Known rows, with every way that one mark hangs from another:
nenez{kidoriv{toliso} tosab}: .09	.12	.09	-.18	.05	-.19	.03	-.24	.08	-.16	-.04	-.10	.17	-.04	-.17	-.10	.11	.03	.11	.06	-.11	-.03
kidoriv{kipoti nenez{tosab} tave}: -.03	.06	.20	-.16	.18	-.24	-.04	.24	-.03	-.09	.03	-.08	.36	-.07	-.33	-.22	.28	-.15	.02	-.02	-.13	.04
nenez{tosab{muri{kidoriv} tave}}: .16	.17	.11	-.14	-.08	-.06	-.09	.07	.04	-.12	.32	-.06	-.18	-.16	.08	-.07	.13	.17	.27	-.13	.23	-.06
muri{kidoriv{nenez tave}}: .07	-.03	.07	-.16	.17	.00	.08	.33	.10	-.07	.18	-.03	-.04	-.06	-.05	-.20	.25	-.08	.12	-.05	-.06	.05
kidoriv{kipoti tave}: .01	.00	.04	-.16	.16	-.13	.05	.18	.04	-.10	.10	-.06	.54	-.14	-.24	-.12	.23	-.18	-.09	.04	-.10	.04
toliso{kidoriv{kipoti} tosab{muri nenez}}: .12	-.02	.30	-.11	-.07	-.18	-.26	.34	.06	-.19	.39	.01	.11	-.07	-.20	-.02	.24	-.08	.01	-.06	.37	.06
tosab{muri nenez tave toliso{kidoriv{kipoti}}}: .05	.17	.21	-.10	-.16	-.35	-.13	.23	-.01	-.14	.66	-.07	.10	-.10	-.26	.09	.15	.02	.11	-.16	.51	.00
nenez{tosab{tave}}: .08	.14	.09	-.15	-.03	-.12	-.16	-.23	-.09	-.13	.09	-.08	-.10	-.12	-.08	-.05	.14	.05	.16	-.07	.05	.01
tave{kidoriv{kipoti{tosab{toliso}} nenez}}: .05	.11	.26	-.11	.06	-.32	-.11	.37	-.04	-.04	.20	-.11	-.02	.00	.03	-.14	.22	-.26	-.03	-.11	-.04	.00
kidoriv{muri tave}: .04	.00	.07	-.19	.22	-.11	.08	-.08	.02	-.05	.08	-.05	.26	-.19	-.20	-.06	.22	-.18	-.04	.08	-.11	.04
kidoriv{kipoti muri tave toliso{tosab}}: .06	-.17	.27	-.19	.28	-.29	.00	-.22	.01	-.10	.11	.03	.42	-.14	-.41	-.19	.16	-.29	-.20	.20	-.14	.08
tave{kidoriv{kipoti muri nenez{tosab}}}: .00	.08	.26	-.16	.23	-.31	-.09	-.15	-.03	-.03	-.08	-.14	.03	-.12	-.08	-.11	.36	-.28	-.03	.01	-.07	.11
tave{kidoriv{kipoti toliso}}: .05	.03	.05	-.15	.14	-.24	-.01	-.11	.06	-.08	-.02	-.12	.35	-.09	-.03	-.15	.21	-.20	-.15	.13	-.04	.09
toliso{kidoriv{kipoti tave} tosab{muri nenez}}: .08	-.04	.32	-.13	-.01	-.25	-.25	.48	.06	-.16	.41	.01	.38	-.10	-.30	-.03	.28	-.13	-.04	-.03	.35	.08
tosab{muri nenez tave{kidoriv{kipoti}} toliso}: .06	.18	.18	-.11	-.13	-.44	-.14	.21	.02	-.04	.54	-.11	.15	-.14	-.03	.16	.17	-.28	.07	-.12	.49	-.02
nenez{kidoriv}: .09	.04	.00	-.15	.03	-.03	.05	-.04	.15	-.14	.05	-.07	.02	-.09	-.04	-.06	.20	-.14	.12	-.03	-.07	-.04
tosab{nenez{kidoriv{kipoti}} tave toliso}: .04	.13	.13	-.12	-.10	-.33	-.09	-.15	.04	-.12	.50	-.06	.15	-.07	-.24	.19	.15	-.21	.15	-.10	.29	-.02
tosab{muri{kidoriv{tave toliso}} nenez}: .13	.08	.09	-.16	.06	-.14	.04	.28	.15	-.08	.41	-.02	.35	-.07	-.12	.00	.10	.04	.07	.07	.28	.03
kipoti{tosab{muri nenez}}: .14	.20	.19	-.11	-.08	-.10	-.24	.31	.00	-.09	.32	-.05	.05	-.04	-.01	.02	.11	.01	.10	-.08	.24	-.02
muri{kidoriv{kipoti nenez{tosab} tave}}: .03	.05	.17	-.16	.20	-.13	.00	.29	.03	-.09	.12	-.06	.27	-.06	-.16	-.18	.29	-.02	.09	-.03	-.08	.06
toliso{tosab{muri{kidoriv} tave}}: .21	-.06	.20	-.13	-.10	-.02	-.15	.14	.10	-.15	.42	.05	-.41	-.15	.08	-.14	.12	-.07	.21	-.13	.26	-.06
toliso{kidoriv{tave} tosab{nenez}}: .10	-.07	.24	-.14	.02	-.14	-.28	.24	-.01	-.16	.27	.02	.14	-.05	-.17	.04	.25	-.08	.01	-.02	.24	.15
tosab{tave{kidoriv}}: .06	.07	.04	-.14	-.02	-.16	-.20	-.20	.01	-.06	.09	-.11	-.16	-.16	.15	-.06	.26	-.21	.05	-.05	.13	.08
kidoriv{kipoti{tosab{nenez}}}: .07	.15	.16	-.11	.03	-.11	-.30	.06	-.07	-.11	.21	-.07	.30	-.03	-.09	.05	.17	-.03	-.03	-.01	.11	.10
tave{kidoriv{kipoti}}: .05	.03	.03	-.14	.10	-.15	-.05	.06	.06	-.08	-.01	-.12	.26	-.14	.08	-.06	.29	-.25	-.09	.02	-.01	.07
toliso{kidoriv{muri}}: .07	.02	.09	-.16	.14	-.06	.00	-.19	.01	-.13	.10	-.08	-.07	-.15	-.13	-.05	.24	.05	-.01	.01	-.01	.10

Rows:
.16	-.02	.27	-.11	-.10	-.13	-.30	.11	.08	-.15	.56	.05	-.11	-.12	-.05	.03	.17	-.12	.15	-.09	.46	.03
toliso{tosab{muri{kidoriv{kipoti}} nenez tave}}
.08	.15	.22	-.15	.00	-.30	-.06	-.28	-.14	-.12	.31	-.09	-.19	-.15	-.20	.06	.13	.16	.15	-.10	.15	.02
nenez{tosab{tave toliso{kidoriv{muri}}}}
.11	.21	.27	-.12	-.03	-.37	-.35	-.26	-.14	.00	.40	-.11	-.18	-.11	.10	.24	.16	-.18	.05	-.07	.32	.09
kipoti{tosab{nenez tave{kidoriv{muri}} toliso}}
.04	.01	.12	-.15	.18	-.13	.00	-.20	.01	-.14	.11	-.08	.18	-.17	-.22	-.08	.28	.00	-.09	.04	-.02	.12
toliso{kidoriv{kipoti muri}}
.03	.14	.18	-.14	.09	-.18	-.29	.19	-.07	-.07	.22	-.06	.59	-.06	-.19	.04	.22	-.09	-.09	.02	.08	.11
kidoriv{kipoti{tosab{nenez}} tave}
.02	.02	.17	-.15	.08	-.24	.11	.49	.01	-.11	.31	-.06	-.01	-.03	-.26	-.17	.22	-.06	.08	-.13	.02	.01
tosab{toliso{kidoriv{nenez tave}}}
.12	.16	.31	-.10	-.08	-.23	-.06	.62	.00	-.11	.42	-.06	-.30	.02	-.10	-.22	.12	.09	.14	-.22	.12	-.09
kipoti{tosab{muri toliso{kidoriv{nenez}}}}
.09	.07	.10	-.14	.07	-.12	-.02	.45	.14	-.08	.44	-.04	.52	-.13	-.10	.05	.22	-.06	.05	-.01	.29	.03
tosab{muri{kidoriv{kipoti tave}} nenez}
.10	.13	.17	-.12	.03	-.26	-.11	.27	-.04	-.05	.17	-.12	.22	-.07	.11	-.01	.17	-.17	-.08	-.06	-.01	-.01
tave{kidoriv{kipoti{tosab{toliso}}}}
.09	.17	.27	-.12	.09	-.35	-.20	-.01	-.09	.00	.30	-.12	.24	-.09	.03	.22	.19	-.23	-.09	.01	.17	.08
tave{kidoriv{kipoti{tosab{nenez toliso}} muri}}
.05	.09	.16	-.14	.08	-.30	.10	-.14	.08	-.09	.37	-.07	.27	-.10	-.28	.24	.16	-.26	.05	.01	.14	-.01
tosab{nenez{kidoriv{kipoti muri}} toliso}
.00	.06	.23	-.19	.25	-.22	.01	-.01	-.05	-.04	.00	-.07	.07	-.11	-.29	-.15	.26	-.15	.06	.01	-.15	.05
kidoriv{muri nenez{tosab} tave}
.08	.06	.12	-.16	.10	-.21	.02	.26	.15	-.09	.43	-.03	.60	-.08	-.21	-.03	.14	-.01	-.02	.10	.27	.05
tosab{muri{kidoriv{kipoti tave toliso}} nenez}
-.04	-.03	.15	-.18	.23	-.28	.08	.09	.05	-.09	.10	-.05	.38	-.03	-.42	-.33	.20	-.21	-.10	.09	-.15	.07
kidoriv{kipoti nenez tave toliso}
.07	.14	.35	-.13	.02	-.30	-.22	-.15	-.14	-.08	.41	-.06	-.53	-.06	-.20	-.14	.18	.04	.12	-.16	.09	.05
kipoti{tosab{tave toliso{kidoriv{muri nenez}}}}
.19	-.10	.17	-.15	.01	-.06	-.14	-.29	.04	-.17	.27	.05	-.34	-.07	-.01	-.17	.06	-.01	.11	.02	.10	.06
muri{kidoriv{toliso{tosab{tave}}}}
.00	.09	.31	-.14	.14	-.25	-.29	-.37	-.11	-.06	.21	-.05	-.21	-.11	-.25	-.22	.25	-.17	.00	-.04	-.05	.10
kidoriv{kipoti{tosab{tave}} muri nenez}
.19	.19	.20	-.12	-.05	-.16	-.08	.68	.04	-.04	.61	-.02	.23	-.04	.03	.14	.05	.07	.15	-.12	.30	-.08
kipoti{tosab{muri{kidoriv{tave}} nenez toliso}}
.11	.23	.24	-.10	-.16	-.24	-.36	.01	-.16	-.13	.52	-.07	-.17	-.01	-.07	.13	.10	.18	.14	-.17	.36	.08
kipoti{tosab{nenez tave toliso{kidoriv}}}
.12	.22	.20	-.11	-.14	-.22	-.27	-.01	-.15	-.08	.48	-.05	-.14	-.02	-.07	.15	.02	.00	.15	-.14	.28	.01
kipoti{tosab{nenez tave toliso}}
.00	-.02	.12	-.20	.30	-.28	.13	-.28	.03	-.07	.08	-.06	.59	-.16	-.40	-.15	.18	-.17	-.20	.21	-.15	.09
kidoriv{kipoti muri tave toliso}
.07	.13	.25	-.13	.05	-.30	-.13	-.27	-.13	-.06	.37	-.06	.02	-.14	-.21	-.02	.09	-.10	-.01	-.05	.01	-.01
kidoriv{kipoti{tosab{tave toliso}} muri}
.04	.15	.22	-.15	.08	-.44	-.08	-.29	-.11	-.04	.20	-.13	.10	-.20	-.06	.10	.21	-.20	.01	-.03	.12	.03
nenez{tosab{tave{kidoriv{kipoti muri}} toliso}}
.06	.07	.20	-.15	.16	-.23	.16	.48	.01	-.08	.30	-.05	.26	-.04	-.19	-.10	.18	-.03	.13	-.09	-.05	-.03
muri{kidoriv{kipoti nenez{tosab{toliso}} tave}}
.03	.00	.18	-.18	.24	-.29	.04	-.29	.06	-.02	-.02	-.11	-.20	-.07	-.08	-.20	.25	-.29	-.06	.10	-.08	.12
tave{kidoriv{muri nenez toliso}}
.08	.09	.06	-.16	.02	-.17	-.02	-.24	.13	-.14	.17	-.06	.15	.00	-.19	.06	.12	-.09	.08	.08	.12	.05
tosab{nenez{kidoriv{toliso}}}
.11	.16	.18	-.12	.01	-.16	-.37	-.34	-.05	-.11	.40	-.04	.13	-.02	-.07	.00	.10	.14	.03	.04	.24	.16
muri{kidoriv{kipoti{tosab{nenez tave}} toliso}}
.02	.13	.22	-.14	-.02	-.20	-.25	-.12	-.10	-.16	.15	-.09	-.38	-.05	-.18	-.19	.27	.13	.20	-.16	.11	.10
toliso{kidoriv{nenez{tosab{tave}}}}
.03	.11	.34	-.13	.09	-.35	-.13	-.17	-.13	-.05	.38	-.05	-.24	-.08	-.28	-.15	.15	-.18	.04	-.10	-.01	.00
kidoriv{kipoti{tosab{tave toliso}} muri nenez}
.03	.07	.24	-.19	.24	-.33	-.11	-.35	.06	-.07	.09	-.07	.58	-.11	-.35	-.15	.21	-.15	-.15	.18	-.21	.06
nenez{kidoriv{kipoti{tosab} muri tave toliso}}
.10	-.12	.21	-.13	.05	-.07	-.16	.12	.02	-.20	.14	.00	.04	-.08	-.16	-.16	.25	-.06	-.05	-.03	.03	.08
toliso{kidoriv{kipoti} tosab}
.14	-.05	.22	-.14	.03	-.23	-.23	-.08	.03	-.10	.11	-.02	-.02	-.01	.04	.03	.16	-.27	-.04	.08	.21	.14
tave{kidoriv{toliso{tosab{nenez}}}}
.14	-.06	.24	-.13	.01	-.17	-.27	-.32	.02	-.16	.42	.05	-.03	-.04	-.13	-.01	.11	-.07	.05	.05	.30	.15
muri{kidoriv{kipoti toliso{tosab{nenez tave}}}}
.06	.16	.16	-.15	.02	-.16	-.31	.09	.04	-.08	.21	-.06	.35	-.03	-.08	.09	.23	-.11	.08	-.02	.09	.05
kipoti{tosab{nenez{kidoriv{tave}}}}
.11	-.03	.33	-.14	-.01	-.19	-.40	-.42	-.08	-.15	.36	.02	-.36	-.12	-.17	.10	.24	-.08	.07	-.04	.35	.19
toliso{kidoriv{muri} tosab{nenez tave}}
